Each row comes from the steps of one path. Every step used is in the known rows, and no mark comes twice. Write the path behind each row, first mark first.
Known rows:
sesi-muvuku: [-3.58 -0.58  0.03  0.98 -0.93 -1.34  0.42 -2.95 -2.72 -1.30  3.51 -4.02
  1.87 -0.11  0.19  2.88 -1.62  0.61 -0.88  1.31  0.00]
mepa-pofev-limom-tapo-sesi: [ 1.10  1.17  0.04  4.21  5.35  1.24 -3.25  3.85 -4.66 -2.03  4.83 -4.90
 -0.52  2.57 -0.90  1.23 -3.03 -2.04 -4.77 -0.49  1.76]
sesi-pofev-limom: [ 2.49 -1.09 -1.16  0.44 -2.45  0.70 -0.49  1.34 -2.37 -2.20  3.58 -3.60
 -2.53  2.59 -1.27  1.56 -2.01 -1.32 -2.50 -0.49  0.15]
pofev-rarage: [ 2.85 -0.02 -1.98 -0.56  1.56 -0.52 -0.06  5.54 -2.16 -0.89  0.86 -4.71
 -0.25  1.33  0.30  1.92 -2.57 -0.32 -3.84 -0.61  1.48]
mepa-pofev-limom: [ 0.31 -0.65 -2.18  0.28  0.85  1.62 -0.68  4.34 -3.11  0.32  3.51 -4.81
 -0.83  2.09 -2.84  1.36 -2.76 -0.64 -5.69 -0.35  1.77]
muvuku-sesi-pofev-limom: [ 4.40  1.90 -2.46  0.56  0.43  1.48  1.51 -1.67 -2.57 -2.76  5.17 -3.99
 -1.20  2.62 -1.85 -0.80 -2.98 -1.63 -0.26 -0.59 -0.50]
setipob-muvuku-sesi-pofev-limom: [ 4.90  3.65 -1.43  0.66  1.67  1.88  1.66 -2.58 -3.19 -3.12  6.02 -5.56
 -5.21  1.41 -0.87  2.72 -2.35 -0.74 -0.32 -1.46 -1.87]
limom-pofev: [-2.02  0.81  0.86 -0.06 -2.07  0.06 -0.78  2.49 -2.39 -1.67 -0.39 -4.18
  0.04  1.99  2.04  0.95 -3.11  1.00 -1.64 -0.45 -0.28]
muvuku-sesi-tapo-limom: [ 2.91  1.16 -1.88  1.60  6.60  2.08  2.60 -5.68 -2.79 -2.59  5.06 -3.54
  0.42  2.00 -0.06 -2.44 -3.93 -1.30  3.54  1.78  2.17]
sesi-tapo-limom-pofev-rarage: [ 1.97 -1.47 -1.08  0.28  4.44  2.53  0.34  3.93 -3.05 -3.94  0.62 -6.94
 -5.49  2.32  1.30 -1.54 -5.12 -1.86 -2.16  1.36  4.29]
muvuku-sesi-tapo: [ 0.56  3.85 -1.34  1.01  4.71 -0.05  1.16 -6.34 -1.86 -0.91  3.97 -3.13
  2.08  1.62  0.27 -2.58 -2.71 -0.11  3.22  1.39  0.29]
tapo-limom-pofev: [ 0.36 -1.44  0.55  0.38 -0.34  2.22  0.66  4.27 -3.45 -3.29  0.66 -5.01
 -2.05  2.53  1.73  1.14 -4.43 -0.24 -1.02  0.09  1.69]
pofev-sesi-muvuku: [-4.87 -0.64  0.65  1.65 -0.46 -0.94  0.32 -0.64 -2.41  0.19  4.28 -4.92
  1.07  0.07 -1.08  1.08 -1.39  0.85 -0.78  2.27 -2.25]
sulup-mepa-pofev-rarage-muvuku-sesi: [ 5.95  1.95 -5.24 -0.69  1.89  0.43  0.09 -0.39 -3.08 -2.81  1.65 -7.59
 -3.35  2.46  0.55  0.05 -3.77 -1.10 -5.39 -2.38 -0.58]
rarage-muvuku-sesi-pofev-limom-tapo: [ 2.92  2.04 -3.00  1.44  1.35 -0.49  0.17 -2.82 -4.10 -3.38  6.05 -4.27
 -4.30  3.23  0.73  0.34 -2.41 -2.12 -1.45 -1.81 -2.15]
mepa-pofev: [ 0.84 -0.15 -0.69 -0.53 -0.43  1.08 -1.28  2.02 -2.53 -0.05  1.28 -4.59
  1.32  1.84 -0.49  2.33 -2.75  0.20 -2.78  0.08  0.88]
pofev-limom: [ 0.90 -0.04 -1.35  1.04  0.56 -0.46  0.56  2.73 -2.49 -0.07  3.62 -2.76
 -0.24  1.76 -1.73  1.22 -1.89 -0.20 -4.24 -0.54  0.94]
limom-tapo-sesi-pofev: [ 3.03  0.61  2.04  3.07  0.66  0.42 -3.80 -0.12 -3.36 -4.44  2.79 -3.53
  0.09  2.60  2.84  1.92 -2.37 -1.56  1.54 -0.07 -0.90]
setipob-muvuku-sesi-tapo: [ 1.47  4.93 -0.40  1.25  5.50  0.46  1.11 -7.60 -2.43 -0.94  5.01 -4.69
 -1.95  0.35  1.24  0.60 -2.01  0.90  2.58  0.23 -0.91]
mepa-pofev-rarage: [ 3.50 -0.23 -2.57 -0.98  2.00  1.68 -1.13  6.77 -2.74 -0.81  0.90 -6.87
 -0.85  1.53 -1.09  2.15 -3.40 -0.93 -5.15 -0.46  2.66]
mepa-pofev-limom-tapo: [ 0.01 -0.42 -0.87  1.35  3.54  0.11 -2.42  3.39 -3.80 -0.21  5.45 -4.49
 -0.66  2.79 -1.09  1.48 -2.75 -1.66 -5.55 -0.49  0.93]
tapo-limom-pofev-sesi: [-1.00 -1.59  1.49  0.57  0.27  2.61  0.46  6.75 -3.19 -1.84  0.99 -6.27
 -2.70  2.73  0.50 -0.97 -4.23  0.10 -0.93  1.11 -1.08]

Write each row's path:
[ 1.70  3.49 -5.11  0.50  5.25 -0.40  2.33 -2.73 -3.01 -1.60  2.04 -5.52
 -3.60  1.34  0.85 -1.49 -2.95 -0.51 -0.99 -0.03  0.50]
pofev-rarage-muvuku-sesi-tapo
[ 1.75 -1.02  0.05  1.74  2.10 -0.88 -3.76 -0.91 -3.15 -1.19  5.91 -4.41
 -0.60  3.82 -0.40  0.36 -2.74 -2.32 -6.82 -1.53 -0.62]
sulup-mepa-pofev-limom-tapo
[ 1.95  1.93  1.78  3.64  3.90 -0.92 -2.99  1.26 -3.40 -2.11  2.85 -2.75
  2.45  1.88  2.60  1.68 -2.09 -0.49  0.11 -0.36 -0.17]
limom-tapo-sesi
[-0.04 -1.99  0.40  1.50  4.02  1.77  1.05  0.31 -2.52 -0.56  3.81 -4.37
 -1.97  2.19 -0.77 -1.99 -3.34 -0.82  1.95  2.82  0.41]
pofev-sesi-tapo-limom
[-3.02  0.62  1.58  0.17 -1.16  0.36 -0.63  5.72 -1.98 -0.08 -0.10 -5.27
 -0.37  2.20  0.87 -0.68 -2.92  1.30 -1.14  0.39 -2.75]
limom-pofev-sesi
[ 2.44 -0.87  0.22  1.62  0.29 -0.62 -2.33  0.51 -2.97 -2.68  5.81 -3.21
 -1.99  3.36 -0.02  1.14 -2.16 -2.11 -2.55 -0.69 -0.62]
sesi-pofev-limom-tapo
[-5.11 -2.23  1.02  1.65  0.11  2.24  0.94  2.45 -3.74 -2.77  2.63 -7.32
 -2.43  1.12  0.17 -0.15 -3.74 -0.27 -0.97  2.34 -0.88]
tapo-limom-pofev-sesi-muvuku
[ 3.79  1.93 -2.64  0.40  7.04  3.14  2.07  0.27 -3.40 -4.29  2.60 -7.43
 -4.29  2.31  0.93 -3.69 -5.89 -2.29 -0.07  0.94  3.61]
muvuku-sesi-tapo-limom-pofev-rarage
[ 2.87  1.82 -4.61  0.68 -0.52  0.84  2.13 -1.42 -3.14 -2.95  3.88 -4.48
 -4.52  2.56 -0.86  0.86 -2.44 -1.20 -1.10 -1.49 -1.35]
rarage-muvuku-sesi-pofev-limom
[-2.54  0.69  0.71  3.44  1.13 -0.04 -0.59 -2.32 -3.39 -3.70  2.82 -4.35
  1.65 -0.46  0.83  2.75 -1.89  0.36 -0.11  1.36  1.02]
tapo-sesi-muvuku
[ 2.30  0.10 -3.56 -0.47  0.22 -1.00  0.81  5.58 -3.00 -1.44 -0.32 -5.40
 -3.83  1.12  1.17  2.55 -2.25  0.22 -4.36 -1.58  0.60]
pofev-rarage-muvuku
[ 2.60  0.10 -0.58  2.71 -0.38  2.19 -1.13  2.56 -3.17 -4.09  2.74 -4.06
 -2.63  2.18 -0.78  1.70 -2.27 -1.45 -1.39 -0.12  0.60]
tapo-sesi-pofev-limom
[-1.66 -1.09  0.68  1.05  1.85  2.20  0.15 -0.45 -3.03 -3.23  1.46 -4.73
 -3.25  2.42  1.88 -1.17 -4.47 -0.92  0.59  1.69  2.48]
sesi-tapo-limom-pofev
[ 3.81  2.52 -0.59  1.83  7.17  2.60  2.49 -6.28 -3.27 -2.99  6.05 -5.32
 -4.00  0.89  0.96  0.97 -3.42 -0.54  3.29  0.77  0.89]
setipob-muvuku-sesi-tapo-limom
[ 0.57  1.68 -0.93  1.03  5.17  2.97  1.89 -3.65 -3.16 -3.77  2.87 -5.31
 -1.90  2.42  1.61 -3.53 -5.14 -1.39  2.72  1.66  2.10]
muvuku-sesi-tapo-limom-pofev
[ 4.88  1.30 -5.24  0.74  7.17  1.76  3.52 -1.64 -3.76 -3.34  3.24 -6.35
 -5.43  1.80  0.48 -1.67 -4.29 -1.78 -0.11  0.49  2.81]
pofev-rarage-muvuku-sesi-tapo-limom
[ 0.63 -1.05 -2.82  0.50  2.94  1.97  1.35  4.24 -3.99 -4.17 -0.52 -7.63
 -8.67  2.24  2.50 -0.27 -4.66 -1.26 -3.12  0.47  3.09]
sesi-tapo-limom-pofev-rarage-muvuku
[-0.50 -0.43 -0.24 -0.31  0.28  1.63 -1.20  4.71 -2.26  1.53  1.85 -5.93
  0.48  1.90 -1.92  0.28 -2.62  0.56 -2.11  0.90 -1.68]
mepa-pofev-sesi
[ 4.77  0.48 -1.49  2.03  1.50  0.16 -2.99  3.71 -4.40 -5.53  1.03 -6.12
 -5.58  2.35  3.54  2.67 -2.52 -1.88 -1.83 -1.59 -0.14]
limom-tapo-sesi-pofev-rarage-muvuku
[ 3.08 -1.56 -2.89 -0.50  0.83  2.10  1.31  8.49 -4.32 -4.35 -1.37 -7.81
 -7.79  2.21  2.47  1.76 -4.66 -0.76 -4.64 -1.14  2.58]
tapo-limom-pofev-rarage-muvuku
[ 7.56  2.32 -3.51 -1.00  1.45  1.40  0.71  1.09 -2.11 -3.81  2.66 -5.67
 -1.12  2.09 -0.05 -0.43 -3.56 -1.72 -0.02 -0.68  0.47]
muvuku-sesi-pofev-rarage
[ 1.16  1.40  0.45  4.48  5.09 -0.45 -2.24  2.85 -4.18 -1.84  4.77 -2.90
 -0.04  2.31  0.22  0.75 -2.13 -1.33 -3.23 -0.84  0.95]
pofev-limom-tapo-sesi
[ 1.43  3.28  0.20  1.33  5.62  3.53  1.91 -4.91 -3.79 -4.46  3.73 -7.02
 -5.77  1.36  2.41 -0.14 -4.51 -0.38  2.61  0.53  0.55]
setipob-muvuku-sesi-tapo-limom-pofev
[-3.69 -1.66  1.08  1.12 -1.64 -0.28 -1.91 -3.26 -2.53 -0.56  4.25 -6.91
  0.36  1.37 -1.60  0.27 -2.17 -0.28 -3.65  1.27 -3.43]
sulup-mepa-pofev-sesi-muvuku
[ 4.27  3.53 -4.91 -0.40  3.18 -0.30  2.43  2.12 -3.07 -1.91  1.49 -5.89
 -2.42  1.34  0.61  0.50 -2.90  0.03 -2.85 -1.64 -0.25]
pofev-rarage-muvuku-sesi
[ 4.04 -0.71 -3.57 -1.18 -2.90  0.34 -0.14  3.91 -2.61 -3.52 -0.44 -6.10
 -5.81  1.92  1.60  3.29 -2.47 -0.89 -2.90 -1.41 -0.34]
sesi-pofev-rarage-muvuku
[ 5.30  3.57 -0.28 -0.06  0.25  1.67  0.45 -4.25 -2.51 -3.31  4.04 -5.55
 -3.16  1.17  1.45  3.31 -2.12  0.11  2.94 -1.22 -2.47]
setipob-muvuku-sesi-pofev
